Every row comes from one small tree of marks. Brackets hold a mark, then the marks that hang from it, in the order of their numbers. Every link used is in the known rows. Which tree was each row made from?
In the rows, zero is written as 128.
Known rows:
[J_51 J_781]: [116 145 127 143 135 121 140 135 140 137  94 123 115 136 135 135 116 104
 132 146  84 124 112 141 152]
[J_963 J_781]: [115 143 136 134  99 120 114 135 120 139 121 135 103 123 121 144 122 112
 132 148  76 118 119 149 130]
[J_564 [J_513 J_642 J_963]]: [112 133 101 132 157 145 110 111  74 139 100 123 145  86 140 107 100 126
 130 116 143  89 133 135 127]
[J_106 J_694]: [149 118 125 139 118 129 134 126 142  77 121 135 164 124 121 135 121 107
 163 126 154 120 102 140 138]
[J_781 [J_963 [J_106 J_642 J_694 J_862]]]: [146 188 104 117 104 106 115 120 131  74  93 156 144 128 103 152 117 113
 162 130 147  75  80 159 138]
[J_106 J_642 [J_694 [J_781 J_51]] J_862 J_963]: [151 175  89 120 122 112 113 114 126  10  76 155 171 120 101 119  96  97
 184 143 132  47  18 196 136]
[J_694 [J_106 J_642] J_781]: [ 74 172 119 127 103 115 147 124 102 124  86 142 104  95 104  96  96 135
 139 173  83 105  73 174 129]
[J_862 J_106]: [ 88 153 109  99 129 128 151 131 149 146 108 160 142 128 112 114 109 127
 132 124 108 105 144 128 134]
[J_513 [J_963 [J_106 J_642 J_694] J_781]]: [121 172 127 161  73 131  95 103 100 109  87 164 115 113 111 156  99  90
 158 111 103  75  92 159 121]
[J_963 [J_781 J_51]]: [105 150 139 135 125 135 105 126 112 129  99 132 111 120 119 146 126 113
 130 140  54 107 124 163  93]
[J_106 J_862 J_963]: [158 161 114 106 137 125 106 134 154  99 121 131 146 139 125 129 109 123
 134 117 139  94  65 133 170]
[J_642 [J_106 [J_694 [J_781 J_51]]]]: [133 148 125 149 141 171 139  99 134 122  94 132 166 102 109 114 109 119
 155 129  99 100  68 159 116]
[J_106 J_642]: [126 135  93 120 122 100 131 116  93 102 128 154 120 128 108 133 129 124
 145 138 144  97 117 140 119]
[J_51 [J_781 J_963]]: [122 175 120 150 133 131 128 137 144 104  83 115 129 128 150 151 105 111
 121 147  89 121 113 154 160]
[J_694 [J_106 J_642 J_862] J_781]: [ 88 176 114 102 102 100 151 138 121 137  82 142  91 110  93  83  99 135
 154 162  80  90  39 175 144]
[J_513 J_564 J_642 [J_963 [J_106 J_694] J_781]]: [ 96 167 126 193 106 152  63  77  61 122  99 157  80  89 135 154  70  91
 158  73 105  59 108 131 108]
[J_781 J_51 [J_963 [J_106 J_642] J_513]]: [ 94 199 105 138 138 146 134  99  91 103  57 151 125 101 101 160 139 126
 129 138 109  73 147 173  51]
[J_106 [J_694 [J_781 J_963]]]: [135 153 130 155  98 141 129 128 144  48  90 119 166 105 139 126 102 109
 153 150 123 117  91 178 140]
[J_694 J_106 [J_781 J_51 [J_963 J_513]]]: [ 58 205 136 147 128 170 153 126 122 118  42 110 122  74 124 111 103 145
 115 164  55 110 102 195  91]
[J_781 J_51 [J_963 [J_106 J_642]]]: [110 200 114 130 143 138  96  98  96  84  75 146 144 115 113 162 126 127
 127 128 106  78 129 168  71]
[J_963 J_513 J_781]: [ 96 141 126 145  94 129 161 136 114 161  98 141  79 105 106 141 138 109
 134 160  79 113 142 155 105]
[J_106 J_862]: [145 133 122  98 127 108 133 145 153 142 124 128 110 145 116 113 131 128
 146 116 124 110  85 129 147]
[J_51 [J_781 [J_963 [J_106 J_694 J_862] J_513]]]: [121 189 118 146 116 124 158 136 158 122  52 136 117 124 115 151 117  92
 152 150  93  94  94 163 148]
[J_862 [J_106 J_642 J_963]]: [ 97 181  75  99 132 118 132 113 121  89 105 185 165 124 104 131  90 121
 135 134 132  68 119 141 144]
[J_642 [J_106 J_694 J_862 [J_963 J_781]]]: [168 171 108 127 127 148 114 115 155 115 114 147 165 119  98 142  93 106
 165 120 115  75  20 145 180]
[J_963 [J_106 [J_694 J_781]]]: [119 154 148 142  91 127 129 114 134 118  87 151 138 116 104 123 118  98
 160 148 108 106  99 160 115]
[J_694 [J_781 J_51 [J_963 [J_513 J_564]]]]: [ 80 180 129 166 130 173 137 109 106  92  64 104 114  93 149 123 114 130
 115 140  71 107 140 187  68]

Which tree is each row?
[ 93 193 121 166 125 143 147 116 123 136  69 130  97 121 133 161 113 102
 124 140  80 104 135 150 125] | [J_51 [J_781 [J_963 J_106 [J_513 J_564]]]]
[164 129  84 101 112  81 144 131 131  65 116 162 138 142  86 123 126 103
 198 125 167  72  48 153 149] | [J_106 J_642 J_694 J_862]
[ 78 204 112 133 101 126 134 126 105  92  75 131 120  88 120 113  86 142
 128 173  87 100  74 187 137] | [J_694 [J_106 J_642] [J_781 J_963]]
[131 170 111 162 144 189 148  91 132 102  78 138 180  85 108 126 101 114
 147 138 113  84  68 167 117] | [J_642 [J_106 [J_694 [J_781 J_51]] [J_963 J_513]]]
[107 169 111 168 152 173  73  85  76 162  85 144 105  74 128 133  81 122
 133  91  76  63  90 140 107] | [J_513 [J_642 J_106] [J_963 [J_781 J_51]]]
[ 95 159 117 134 129 138  95 108  66 168  83 143 122  83 119 123  99 108
 136 132 100  74 128 149 117] | [J_564 [J_513 J_642 [J_963 J_106 J_781]]]
[115 137  90 130 153 134 166 113 107 188  99 152  88  87  92 110 129 132
 149 129 134  81 106 122 115] | [J_963 [J_513 [J_642 [J_106 J_862]]]]
[ 96 194 127 143 142 163 132 107 115 119  57 134 131 102 114 158 139 128
 119 130  98  92 155 165  58] | [J_781 J_51 [J_963 J_106 J_513]]
[100 177 112 168 135 146 153 126 127 115  79 114 103 121 149 155 109 110
 121 138  89 114 134 151 136] | [J_51 [J_781 [J_963 [J_513 J_564]]]]
[166 139 111 116 138 141 145 118 159 143 122 139 154 129  96 118 116 120
 173 106 138  93  41 129 161] | [J_642 [J_106 J_694 J_862]]
[131 180 117 142 153 174  99  97 119 137 110 139 157 106 113 151 100 124
 122 127  83  88  78 145 131] | [J_642 [J_106 [J_963 [J_781 J_51]]]]
[ 83 143 125 162 101 143 153 118  92 155 113 134  62 111 119 150 128 108
 132 133  78 108 152 145  93] | [J_963 [J_513 J_564] J_781]
[ 84 200 103 152 144 157 128  84  74  98  70 146 112 105 111 167 132 124
 128 116 108  70 155 166  42] | [J_781 J_51 [J_963 [J_106 J_642] [J_513 J_564]]]
[133 196 108 118 136 126 104 109 122  61  68 152 155 125 100 156 124 114
 161 120 122  61  84 176  92] | [J_781 J_51 [J_963 [J_106 J_642 J_694 J_862]]]
[132 193 107 134 115 103 131 129 143  93  66 146 128 136 115 155 107  91
 159 148  99  82  73 166 159] | [J_51 [J_781 [J_963 [J_106 J_642 J_694 J_862]]]]
[ 90 202 138 116 139 150 118 130 144 113  60 119 135 103 116  97  87 135
 130 147  59  90  37 182 133] | [J_694 [J_106 J_862 J_963] [J_781 J_51]]
[119 168  98 146 173 152  82  89  86 137 103 155 134  78 112 136  92 124
 135 128 102  64  84 136 122] | [J_513 [J_642 [J_106 [J_963 [J_781 J_51]]]]]
[ 86 176  96 112 133 147 159 124 147 126  92 167 157 112 110 126 100 123
 123 133 122  88 143 136 137] | [J_862 [J_106 [J_963 J_513]]]
[ 88 182  74 123 104 128 170 113 130  61  67 187 171  98  93 116  87 100
 164 159 128  59 103 177 132] | [J_862 [J_106 J_642 [J_694 J_781] [J_963 J_513]]]
[157 175 114 131 147 167 122 105 155  99  88 134 180 110 108 116  93 115
 161 121 108  73  18 163 150] | [J_642 [J_106 [J_694 [J_781 J_51]] J_862 J_963]]
[112 160 127 172 110 143  86  93  94 119  72 155 116  78 129 117  81 103
 156 106 127  74  94 145 117] | [J_513 J_642 [J_963 [J_106 [J_694 J_781]]]]
[ 81 214 111 109 127 126 129 129 117  94  52 128 115  98 107 102  95 143
 142 156  64  75  44 201 116] | [J_694 [J_106 J_642 J_862] [J_781 J_51 J_963]]
[122 180 124 103 137 131 122 139 153 129 110 133 138 121 110 121  95 139
 133 126 121 102  48 133 178] | [J_694 [J_106 J_862 J_963]]
[ 69 194  76 110 127 129 146 113 109 105  73 189 140 107  88 141 100 110
 137 149  87  51 130 169 105] | [J_862 [J_106 J_642 [J_963 J_513 [J_781 J_51]]]]
